(in the rows, 128 means zero)
Known rows, with every way that one mark hangs from another:
Q264(Q223(Q872 Q947)): [103 138 125 154 166 122 135 119 130 129 157  72 117 122 108 136 163 165
 121 163 119 146 119  84 127 138 131 106 113]
Q947(Q223 Q980): [128 192 111 114  94 105 138 140 142 122 110  99 155 130  93 137 101 136
 119 150 104 114 131 126 112  89 106 109 130]
Q997(Q223(Q872 Q947(Q980))): [111 152 125 140 144  78 151 105 155 105 147  78 134 134  74 154 121 169
 116 168 141 135 156  50 118 109 153  96 134]
Q223(Q663 Q872 Q947 Q956(Q987(Q328))): [118 188 110 156 126 116 119 183 138  44 150 133 121 143 112 146 165 202
 143 127  92 162 164 109 130 202 112 112 135]
Q980(Q947(Q223(Q663))): [125 213 116 115 114  77 136 137 151 115 100 150 131 158  89 132 107 143
 103 147  86 121 141 135 115 106  97 115 111]
Q956(Q987(Q328)): [120 160 122 140 110 165 131 169 138  62 144 121 134 117 121 155 142 187
 146 131 108 136 129 155 141 162 130 113 163]
Q956(Q987(Q328(Q111))): [131 157 105 133  95 168 135 194 159  36 152 131 140 112 108 192 149 186
 176 117 109 153 152 151 137 167 133 110 162]
Q980(Q947(Q223(Q872))): [117 202 114 156  94  94 125 144 135 110 138  54 141 155  92 141 124 154
  99 179  68 147 118 116 122 110  92  94 127]
Q939(Q223): [114 134 133 113 161 120 141 119 134 128 146 132 118 138 109 134 143 148
 132 152 144 125 135 102 145 103 142 108 134]
Q997(Q223(Q663(Q783) Q872 Q947)): [120 128 111 136 192 108 152  84 156  85 149 164 127 179  93 109 145 131
 125 132 147 149 173  52 107 156 120 141 129]
Q872(Q223(Q947 Q956(Q987(Q328)))): [118 202 125 115 139 152 128 206 128  57 164 109 138 112  92 155 160 218
 154 137 132 130 148  97 135 184 117 129 137]
Q947(Q223(Q663 Q872 Q956(Q987)) Q980): [115 239  94 144  92  64 107 163 118  61 128  95 137 165  89 128 142 165
 137 140  63 146 151 102 112 126  67 101 134]
Q223(Q956): [135 161 114 121 124 123 113 158 103 130 130 122 134 123 127 117 143 136
 142 121 115 135 136 127 122 139 104 142 124]
Q872(Q223(Q663 Q947 Q956)): [127 180 129 104 172  86 129 151 124 113 132 175 117 148  99 120 143 152
 137 119 147 119 170  66 121 154 122 150  93]
Q872(Q223): [120 147 137 129 146 119 130 131 119 117 147 121 124 142 112 130 138 138
 139 137 145 118 136  92 139 122 128 135 129]
Q593(Q223(Q663(Q783))): [116 153 114 125 175 137 146 104 139 107 129 209 133 175 101  77 142 107
 145 121 141 137 154 118 101 159  99 160 123]
Q987(Q328(Q111) Q956): [139 169  99 148  72 162 138 191 150  33 151 146 154 104 116 164 138 185
 168 124 105 148 150 160 135 153 117 108 148]
Q593(Q223(Q663)): [110 165 122 132 163 111 141 114 128 120 125 189 113 165 108 113 139 132
 142 132 135 136 137 119 126 135 119 136 121]
Q593(Q223(Q956)): [116 190 110 125 147 138 123 158  96 131 142 124 133 137 109 110 157 146
 154 143 127 149 124 117 121 141  96 144 128]
Q223(Q872 Q947(Q980) Q956): [123 164 126 139 110  74 122 155 135 117 137  76 142 117  90 134 129 159
 124 145 109 137 161  83 107 148 124 112 109]
Q223(Q663 Q947(Q980) Q956(Q987)): [121 187 126  95 125  73 127 160 150  84 105 153 128 119  79 137 126 175
 129 114 116 113 170 105  93 162 120 122 101]
Q783(Q663): [123 133 115 126 127 148 146 115 137 108 143 130 147 135 114 115 135 120
 127 118 118 133 140 130 114 152 126 155 127]
Q872(Q223(Q663(Q783) Q947 Q956)): [134 167 122  96 181 111 133 141 137 100 138 194 137 157  90  86 146 126
 142 107 151 120 186  68  98 182  99 176  96]
Q593(Q223): [108 158 123 131 153 140 138 128 119 128 138 130 129 141 108 120 141 140
 142 150 139 139 115 120 124 129 121 131 132]
Q223(Q663(Q783) Q872 Q947(Q980)): [122 123 130 140 135  77 147 100 178  94 124 155 141 155  82 102 115 121
 115 123 121 126 189  86  89 165 131 128 107]

Rows:
[125 173 125 142 120  46 125 141 144 106 121 132 128 141  90 124 129 154
 124 129 105 132 183  82 106 152 125 120  98]	Q223(Q663 Q872 Q947(Q980) Q956)
[104 178 105 131 162 120 119 150 112  69 169  65 124 140  93 151 172 193
 135 156 127 164 130  52 120 157 108 110 138]	Q997(Q223(Q872 Q947 Q956(Q987)))
[129 227  89 142 113  85 118 151 129  88 130 125 152 183  85  87 140 130
 118 145  56 151 165 111  95 150  48 139 117]	Q980(Q947(Q223(Q663(Q783) Q872 Q956)))
[112 164 108 155 114 119  98 163  96  73 160  68 124 140 125 128 171 162
 145 135  88 161 124 106 129 163  89 114 142]	Q223(Q872 Q956(Q987))
[109 169 129 127 145  68 134 145 142 118 157  79 132 127  70 139 144 177
 128 170 127 135 169  58 122 124 142  94 114]	Q939(Q223(Q872 Q947(Q980) Q956))
[116 152 107 130 156 120 114 146 136  53 149 144 130 160 104  97 165 145
 134 113 110 156 166  86  94 214  83 144 113]	Q223(Q663(Q783) Q872 Q947 Q956(Q987))
[110 252  96 145  97  70 105 172 118  58 131  90 128 171  86 131 149 178
 121 155  46 157 137 115 115 142  59 100 123]	Q980(Q947(Q223(Q663 Q872 Q956(Q987))))
[119 157 128  99 153  98 161 114 162 120 125 116 139 115  69 155 106 167
 118 153 158 110 154  73 107 101 155 115 125]	Q997(Q223(Q947(Q980)))
[128 211  87 154 120  84 107 152 102 104 133 121 128 179 125 110 152 131
 133 135  75 157 144  99 126 130  67 125 125]	Q947(Q223(Q663 Q872 Q956))
[131 128 133  98 144  95 155 108 186 107 103 194 146 135  79 101  99 118
 116 107 142 103 190 106  81 160 132 145  98]	Q223(Q663(Q783) Q947(Q980))
[111 163 121 131 180  71 127 130 132 112 153 146 104 162  99 126 164 166
 130 146 128 150 171  55 134 144 131 109 108]	Q939(Q223(Q663 Q872 Q947 Q956))
[118 124 131 151 151  83 132 112 149 108 133 147 109 158 116 130 135 137
 113 130 125 144 154  85 123 160 139 115 106]	Q223(Q663 Q872 Q947)
[121 242  81 166  99 121 109 193 112  38 149 118 135 167 118 139 168 192
 153 140  57 169 143 125 141 160  65 109 160]	Q947(Q223(Q663 Q872 Q956(Q987(Q328))))
[141 151 105 114 146 121 120 136 124 107 120 200 138 156 120  73 144 106
 147  95 115 133 175 125  99 170  84 171 118]	Q223(Q663(Q783) Q956)
[133 214  86 142 103  76 121 141 131  88 125 130 161 176  89  82 131 118
 136 130  73 139 176  99  92 137  57 138 128]	Q947(Q223(Q663(Q783) Q872 Q956) Q980)
[121 226  90 108 121 110 109 172 107  76 117 145 131 157 114 122 149 153
 139 122  87 139 131 122 116 138  60 129 126]	Q947(Q223(Q663 Q956(Q987)))
[116 200 122 117 148  94 112 157 104  70 139 158 111 157 106 120 164 166
 158 113 120 128 155  92 132 152  96 142 122]	Q872(Q223(Q663 Q956(Q987)))
[108 200 106 125 160 113 113 150 100  89 130 149 109 131 111 119 182 177
 159 120  95 135 133 126 122 143  87 132 120]	Q264(Q223(Q663 Q956(Q987)))
[117 208 112 157 104  63 128 129 145  99 121 112 127 178  93 133 123 146
 102 161  66 144 141 113 120 113  92 101 118]	Q980(Q947(Q223(Q663 Q872)))
[117 178 113 155 116 145 116 198 131  53 167  74 136 118 110 155 166 210
 144 143  97 164 144 110 133 199 112 107 144]	Q223(Q872 Q947 Q956(Q987(Q328)))
[132 113 126 103 169 126 145 109 170 112 116 203 134 148 105  97 121 108
 117 103 149 121 171 106  93 177 125 155 100]	Q223(Q663(Q783) Q947)
[132 199 108 108 124 105 142 127 161 101 105 170 152 168  82  97 109 120
 106 133  89 122 156 133  91 133  76 140 113]	Q980(Q947(Q223(Q663(Q783))))
[115 146 112 121 193  98 133 124 143  99 159 164 124 172  90  90 167 140
 134 135 134 151 188  57 114 171 110 134 112]	Q939(Q223(Q663(Q783) Q872 Q947 Q956))
[125 190 117  92 149  93 144 144 137 120 127 113 145 109  70 143 122 173
 131 147 146 117 163  70 103 113 132 127 121]	Q997(Q223(Q947(Q980) Q956))
[129 190 123 124 151  84 118 146 103 109 133 176 117 162 112 108 151 139
 153 115 127 124 166  88 134 135 106 155 115]	Q872(Q223(Q663 Q956))
[109 174 125 132 108  88 117 168 135  75 145  55 139 116  83 145 142 183
 128 144 102 141 148  87 104 168 117  99 116]	Q223(Q872 Q947(Q980) Q956(Q987))
[119 167 123  91 186  87 137 141 140 127 131 186 109 144  95 127 151 158
 130 133 148 124 171  77 127 137 132 127 100]	Q939(Q223(Q663 Q947 Q956))
[132 149 102 156 140 104 110 129 116  91 142 161 134 176 124  75 160 111
 147 109  96 153 174 104 106 176  80 159 127]	Q223(Q663(Q783) Q872 Q956)
[126 164  92 152 134 117 128 111 137  89 136 146 143 193 117  88 138 102
 123 131  94 151 149 102 111 143  70 137 133]	Q947(Q223(Q663(Q783) Q872))
[128 182 106 100 184  93 139 133 129 114 124 181 118 147  96 131 142 159
 133 126 150 131 167  69 115 134 120 144 114]	Q997(Q223(Q663 Q947 Q956))
[120 148 122 106 188  97 155 101 154 112 121 187 114 153  96 143 126 149
 121 131 162 124 158  72 120 124 147 130 117]	Q997(Q223(Q663 Q947))
[127 196 138 101 146  54 135 149 142 111 119 164 131 135  71 125 124 160
 136 124 141 101 190  68 107 137 132 143  92]	Q872(Q223(Q663 Q947(Q980) Q956))
